What can hang from each mark
C: U
B: Q V
X: H Q
H: X
U: C T
Q: B L N T
V: B
L: Q
T: U
N: Q

Each row was made from one small tree. Brackets hold a mark, then the marks that hang from it, in alphabetical order. Every link used is in the known rows. Write each row's tree.
Known rows
(V (B (Q L (T (U C))))): [-1.41 -4.37 -1.30  1.88  1.94 -0.32  3.09  0.13  1.51 -0.85  1.15  3.58
  0.12  0.25  0.74 -1.41  1.42 -1.82  0.79 -2.48 -3.77  1.89 -3.12]
(V (B (Q L T))): [-0.62 -3.98 -0.95  2.17 -0.60 -1.33  2.93 -0.81  0.78 -1.35  2.03  3.92
  0.01  0.63  0.21 -1.28 -0.24 -2.02 -0.81 -1.25 -1.32  1.30 -3.75]
(N Q): [-1.24 -0.66 -1.18  0.97  0.41  1.54  0.17 -1.31  2.11  0.30  0.03  2.73
  1.15  0.06  0.27  0.48 -2.18 -0.75 -2.43 -0.68  0.76  0.87 -0.85]
(X H (Q N (T U))): [-0.52  0.11 -1.06 -0.99  0.50  0.30  3.24 -1.59 -2.65  1.18 -2.69  3.15
  0.30  2.02  1.44  1.47 -1.46 -3.62  0.86 -2.86 -5.74  4.60  0.51]
(N (Q (B V) L T)): [-0.65 -1.62 -0.64  2.33  0.08  0.49  2.29 -3.04  1.78  1.89  0.96  5.37
  1.90  0.86  0.87 -0.55 -0.85 -1.11 -3.83 -0.80 -2.44  2.03 -0.85]
(B (Q L (T U))): [-1.19 -3.65  1.17  1.55  0.66  0.15  1.53 -0.97  0.06 -2.34  1.27  5.11
 -0.40  0.86  0.74 -1.51 -0.76 -2.82 -0.66 -1.49 -4.58  2.47 -1.25]
(L (Q B)): [-0.88 -0.83 -2.15  1.16 -0.05  0.88  1.40  0.43  1.57  2.67 -0.03  3.04
  0.79 -0.08  0.31  0.49 -0.32 -0.95 -1.11 -1.16 -1.33 -0.75  0.56]
(B (Q L N (T U)) V): [-1.05 -2.74  2.20  1.04  0.60  0.03  0.55 -2.00 -0.73  1.03  0.10  4.70
 -0.55  1.08  1.26 -1.72  0.23 -2.88 -0.48 -1.36 -6.25  2.88 -0.86]
(X H (Q B L (T U))): [ 0.26 -0.77 -1.63  1.32 -0.77 -0.20  4.46 -1.81 -1.05 -0.79 -2.01  4.79
  1.10  1.93  2.23  0.24 -1.53 -3.08  0.37 -4.38 -6.01  4.14  0.30]
(H X): [-0.24 -0.17 -1.46  1.75  1.69  0.57  1.23 -0.80  0.24 -1.73  1.24  2.60
 -0.43 -0.06  0.96 -0.43 -1.05 -2.44 -2.26 -0.72  1.16 -0.42  0.01]
(B Q V): [-0.31 -2.83 -1.55  0.11  0.80  0.50 -1.71 -1.17  0.23 -0.75  0.59  2.16
  0.20 -0.38  1.05 -0.73 -0.98 -1.80 -1.29 -0.23 -1.00 -0.54 -1.79]
(X H (Q B T)): [ 0.75 -1.02 -3.93  0.01  0.26 -0.44  4.22 -1.88 -1.89  0.12 -1.05  3.08
  1.40  1.04  1.07  1.46 -1.31 -3.14 -0.92 -2.32 -3.41  3.08 -0.01]
(U T): [-0.74 -0.39 -1.62  0.61  1.22  0.42  0.06 -0.77  0.53 -0.21  2.46  0.82
  1.28  0.05 -1.99 -0.35 -1.26 -0.14 -0.57  0.02 -0.56 -0.72 -0.73]
(Q (B V)): [ 0.22  0.75 -2.25  0.58  0.94  0.25 -0.01 -1.33  0.77  2.75 -0.68  1.64
  1.01 -0.96  0.35 -0.26 -0.58 -1.47 -1.29 -1.06 -0.92 -0.23 -0.16]
(B (Q N) V): [-0.23 -2.19 -0.18  0.21  0.79  0.08 -1.35 -1.55 -0.43  1.98 -0.43  1.87
 -0.24 -0.16  0.91 -0.87  0.07 -2.13 -0.74 -0.45 -2.43  0.42 -0.87]
(C (U T)): [-1.69 -0.99 -0.85  1.35  1.22  0.72 -0.73 -1.04 -0.86 -1.91  0.64  1.08
  1.05 -0.29 -2.41  0.86 -1.53 -0.31  0.50 -0.31 -1.47 -0.35 -0.67]
(B (Q L T) V): [-0.17 -4.15 -0.07  1.76  0.50 -0.67  0.35 -2.00 -0.10 -1.63  2.38  4.21
 -0.06  1.26  0.75 -1.65 -0.01 -2.02 -2.48 -0.20 -3.05  1.32 -1.85]
(B (Q L N T) V): [-0.20 -3.43  1.23  1.78  0.41 -1.06  0.80 -2.38 -0.75  1.00  1.50  3.98
 -0.51  1.61  0.68 -1.71  1.05 -2.36 -1.92 -0.39 -4.64  2.26 -0.82]
(V (B Q)): [-0.71 -2.72 -2.48  0.61 -0.26 -0.18  0.86  0.03  1.11 -0.41  0.19  1.83
  0.26 -1.05  0.55 -0.41 -1.34 -1.77  0.34 -1.21  0.72 -0.59 -3.75]
(X (Q L N (T U))): [-0.85 -0.74  1.67  1.94  0.04 -0.48  2.87 -1.39 -1.46  1.04 -1.91  4.50
 -0.41  2.19  0.97 -0.91  0.30 -3.22  0.07 -3.26 -5.80  4.49  0.62]
(N (Q (B V) L (T U))): [-1.61 -0.84  0.25  1.55  0.36  1.57  2.22 -2.58  1.78  1.88 -0.49  6.14
  1.80  0.46  1.47 -0.63 -1.80 -1.58 -2.42 -1.72 -4.18  2.68 -0.79]
(H (X Q)): [-0.01 -1.34 -2.24  2.03  0.93  0.54  1.73 -0.96 -0.99 -2.73 -0.39  3.17
 -0.17  0.60  2.34 -0.17 -1.17 -3.18 -2.13 -1.98  0.12  0.40 -0.14]
(V B): [-0.53  0.59 -2.55  0.74 -0.07 -0.38  1.23 -0.02  1.48  1.26 -0.30  0.78
  0.54 -0.59 -0.29  0.12 -1.25 -1.06  0.28 -1.39  1.76 -0.41 -2.61]
(B V): [-0.09  0.43 -1.74  0.29  1.05  0.28 -1.32 -1.22  0.52  1.06  0.11  1.11
  0.41  0.14  0.25 -0.23 -1.05 -1.17 -1.33 -0.47 -0.07 -0.26 -0.78]

Write each row's tree
[-0.61 -3.32  0.35  2.20 -0.69 -1.82  3.40 -1.19  0.12  1.32  1.02  3.69
 -0.44  0.82  0.10 -1.36  0.88 -2.34 -0.29 -1.47 -2.77  2.18 -2.80] -> (V (B (Q L N T)))
[-0.62  0.86  1.43  1.47  0.78 -0.24  2.35 -2.17 -0.28  4.51 -1.10  4.35
  0.30  0.75  0.58 -1.29  0.66 -2.55 -0.37 -2.15 -6.02  2.98  0.79] -> (Q (B V) L N (T U))
[-0.29 -1.46 -0.77  1.68  1.65 -0.11  3.83 -1.80 -2.79  0.03  0.00  4.08
 -0.66  1.29  1.34  0.10  0.42 -4.18 -2.48 -1.04 -2.57  2.69  0.61] -> (H (X (Q N T)))
[ 0.82 -0.58 -0.51  3.76 -0.50 -0.58  2.52 -2.52 -0.80  1.61 -1.85  4.37
  0.04  1.37  3.49 -1.61  0.99 -3.05 -2.07 -3.50 -3.33  1.30  0.95] -> (H (X (Q (B V) L N)))
[ 0.63  0.97  0.33  2.59 -0.46 -0.97  0.82 -2.09  0.89  4.43 -1.16  2.35
  0.27  0.71  0.80 -1.62  1.02 -1.43 -0.85 -2.43 -3.13  1.14  0.89] -> (Q (B V) L N)
[-1.08  0.34  2.31  1.75  0.73 -0.57  2.31 -1.35 -0.28  1.96 -0.26  3.88
 -0.67  1.60 -0.32 -1.10  0.30 -2.46 -0.03 -1.96 -4.90  3.66  0.78] -> (Q L N (T U))
[-1.49 -1.17 -0.17  0.46  0.79  0.14  2.18 -0.17 -0.46  3.69  1.06  3.43
 -0.28  1.57 -0.72  0.86  0.71 -1.62 -1.66  0.35 -3.29  1.57  0.85] -> (L (Q N T))
[ 0.00 -0.49 -0.89  2.00  0.89  0.14  2.09 -1.25 -1.63 -0.01 -1.38  3.01
 -0.64  0.93  2.16 -0.28 -0.04 -3.53 -1.54 -2.17 -1.33  1.40  0.80] -> (H (X (Q N)))
[-1.91 -0.76 -1.44 -0.58  1.13  1.87  1.69 -0.34  0.32  3.39 -0.28  4.92
  1.12 -0.10  0.92  0.77 -0.85 -1.96 -1.15 -0.49 -4.72  0.64 -0.01] -> (L (Q (B V) (T U)))
[-0.93 -4.54 -0.39  1.42  3.06  0.34  0.44 -1.15  0.64 -1.12  1.48  3.90
  0.13  0.93  1.26 -1.71  1.66 -1.87 -0.82 -1.43 -5.58  1.94 -1.23] -> (B (Q L (T (U C))) V)
[-0.75 -0.93 -2.08  0.59  2.11  1.49  3.42 -1.89 -2.00 -0.10 -1.33  5.58
  0.78 -0.29  2.98  0.04 -1.14 -4.44 -1.96 -1.94 -3.91  1.79 -0.25] -> (H (X (Q (B V) (T U))))
[ 0.43 -2.34 -1.31  3.97  0.47 -0.70  5.13 -1.97 -1.17 -1.74  0.69  5.92
  0.22  1.27  2.11 -1.08  0.39 -3.65 -3.19 -2.61 -2.76  2.21  0.35] -> (H (X (Q B L T)))
[-1.00 -1.51 -2.52  0.26  0.89  0.76  1.82 -0.64  0.31  3.47  1.17  4.11
  1.14  0.33  0.20  0.81  0.01 -1.40 -2.52  0.46 -2.99  0.04 -0.03] -> (L (Q (B V) T))
[-1.33 -3.30 -0.43 -0.54  4.36  0.89  0.47 -1.06 -0.78  2.43  0.13  2.67
 -0.08  0.00  0.70 -0.65  2.19 -2.78 -0.12 -0.52 -6.08  2.36 -0.48] -> (B (Q N (T (U C))) V)
[-2.11 -0.94 -1.19 -0.03  1.16  1.60  2.98  0.43  0.43  2.74 -0.07  5.05
  0.78 -0.09  0.20  0.87 -0.65 -2.12 -0.74 -0.92 -4.40  1.25  0.50] -> (L (Q B (T U)))
[-1.46 -2.50  1.26  1.46 -0.38 -0.78  3.18 -0.74  0.14  1.32 -0.37  4.52
 -0.50  0.51  0.67 -1.39 -0.06 -2.83  1.17 -2.32 -4.55  2.81 -2.72] -> (V (B (Q L N (T U))))
[ 0.01 -1.84 -2.66  1.99  1.82  0.17  4.81 -1.60 -1.97 -0.89  0.22  4.93
  0.46  0.03  1.61  0.17 -0.15 -4.18 -2.95 -1.50 -1.96  1.67  0.17] -> (H (X (Q B T)))
[-1.22 -0.68  0.22  0.88  2.04  0.83  3.80 -1.40 -2.78 -0.03 -1.41  4.92
 -0.65  0.93  1.99  0.05 -0.43 -4.81 -1.16 -1.95 -4.29  3.34  0.64] -> (H (X (Q N (T U))))
[-0.15 -0.44  1.31  2.49  0.46 -1.50  2.46 -1.71 -0.28  2.08  1.20  3.10
 -0.66  2.00 -0.93 -1.10  1.09 -2.08 -1.45 -1.12 -3.21  3.07  0.76] -> (Q L N T)
[ 0.60  0.23 -0.86  2.65 -0.25 -0.57  0.38 -1.75  1.57  1.77 -0.13  2.58
  0.73  0.36  0.88 -1.51 -0.03 -0.99 -1.44 -2.21 -1.63  0.16  0.02] -> (Q (B V) L)
[-1.20 -2.93  2.50  1.57  0.54 -0.26  1.96 -1.35 -0.59  0.39  0.24  4.87
 -0.87  1.05  0.57 -1.69  0.29 -3.19  0.00 -1.75 -6.00  3.42 -0.32] -> (B (Q L N (T U)))
[-2.12 -0.53 -0.87  0.11  1.63  2.18  3.17 -1.51  1.13  2.00 -0.64  5.34
  1.72 -0.91  0.23  0.65 -2.12 -2.33 -1.86 -1.03 -2.99  2.80 -0.45] -> (N (Q B (T U)))
[ 0.48  0.80  0.67  3.10 -0.58 -1.20  2.05 -1.42  0.99  3.79 -0.99  2.51
 -0.05  0.68  0.03 -1.55  1.09 -1.64 -0.41 -2.93 -2.84  1.74  1.46] -> (Q B L N)
[ 0.26 -0.58 -0.87  2.23  0.52 -0.89  2.13 -2.26  0.39  1.85  1.22  3.70
  0.73  0.80  0.09 -1.12  0.41 -1.70 -2.45 -1.07 -2.91  1.50 -0.26] -> (Q (B V) L T)
[-0.90 -1.11 -1.81  1.16  2.10  1.20  4.73 -1.18 -1.92 -0.92 -1.16  5.73
  0.41 -0.34  2.29  0.12 -0.97 -4.75 -1.45 -2.37 -3.67  2.33  0.30] -> (H (X (Q B (T U))))
[-1.12  1.16  0.35  0.08  2.09  0.33  3.33 -1.07 -0.83  4.62 -1.37  3.60
  0.19 -0.68 -0.63  0.03  0.13 -3.30  0.22 -1.49 -4.90  3.16  1.16] -> (Q B N (T U))
[ 0.65 -0.33  0.07  3.35 -1.26 -1.26  2.57 -1.48 -0.17  2.84 -2.61  3.14
  0.15  1.35  1.31 -1.22  1.09 -2.36 -0.28 -4.10 -3.76  2.52  1.27] -> (X (Q B L N))
[ 0.31 -0.26 -1.51  2.31  0.74  0.12  3.46 -1.48 -1.50  1.72 -2.08  3.58
 -0.05 -0.13  2.31 -0.26  0.49 -3.90 -1.47 -2.85 -2.08  1.35  1.34] -> (H (X (Q B N)))
[-0.66 -3.10  0.14  0.30  1.63 -0.46  1.75 -1.30 -1.37  1.24  1.19  3.11
 -0.56  0.18 -0.60 -0.36  0.55 -3.14 -1.38  0.22 -3.36  2.33 -0.61] -> (B (Q N T))
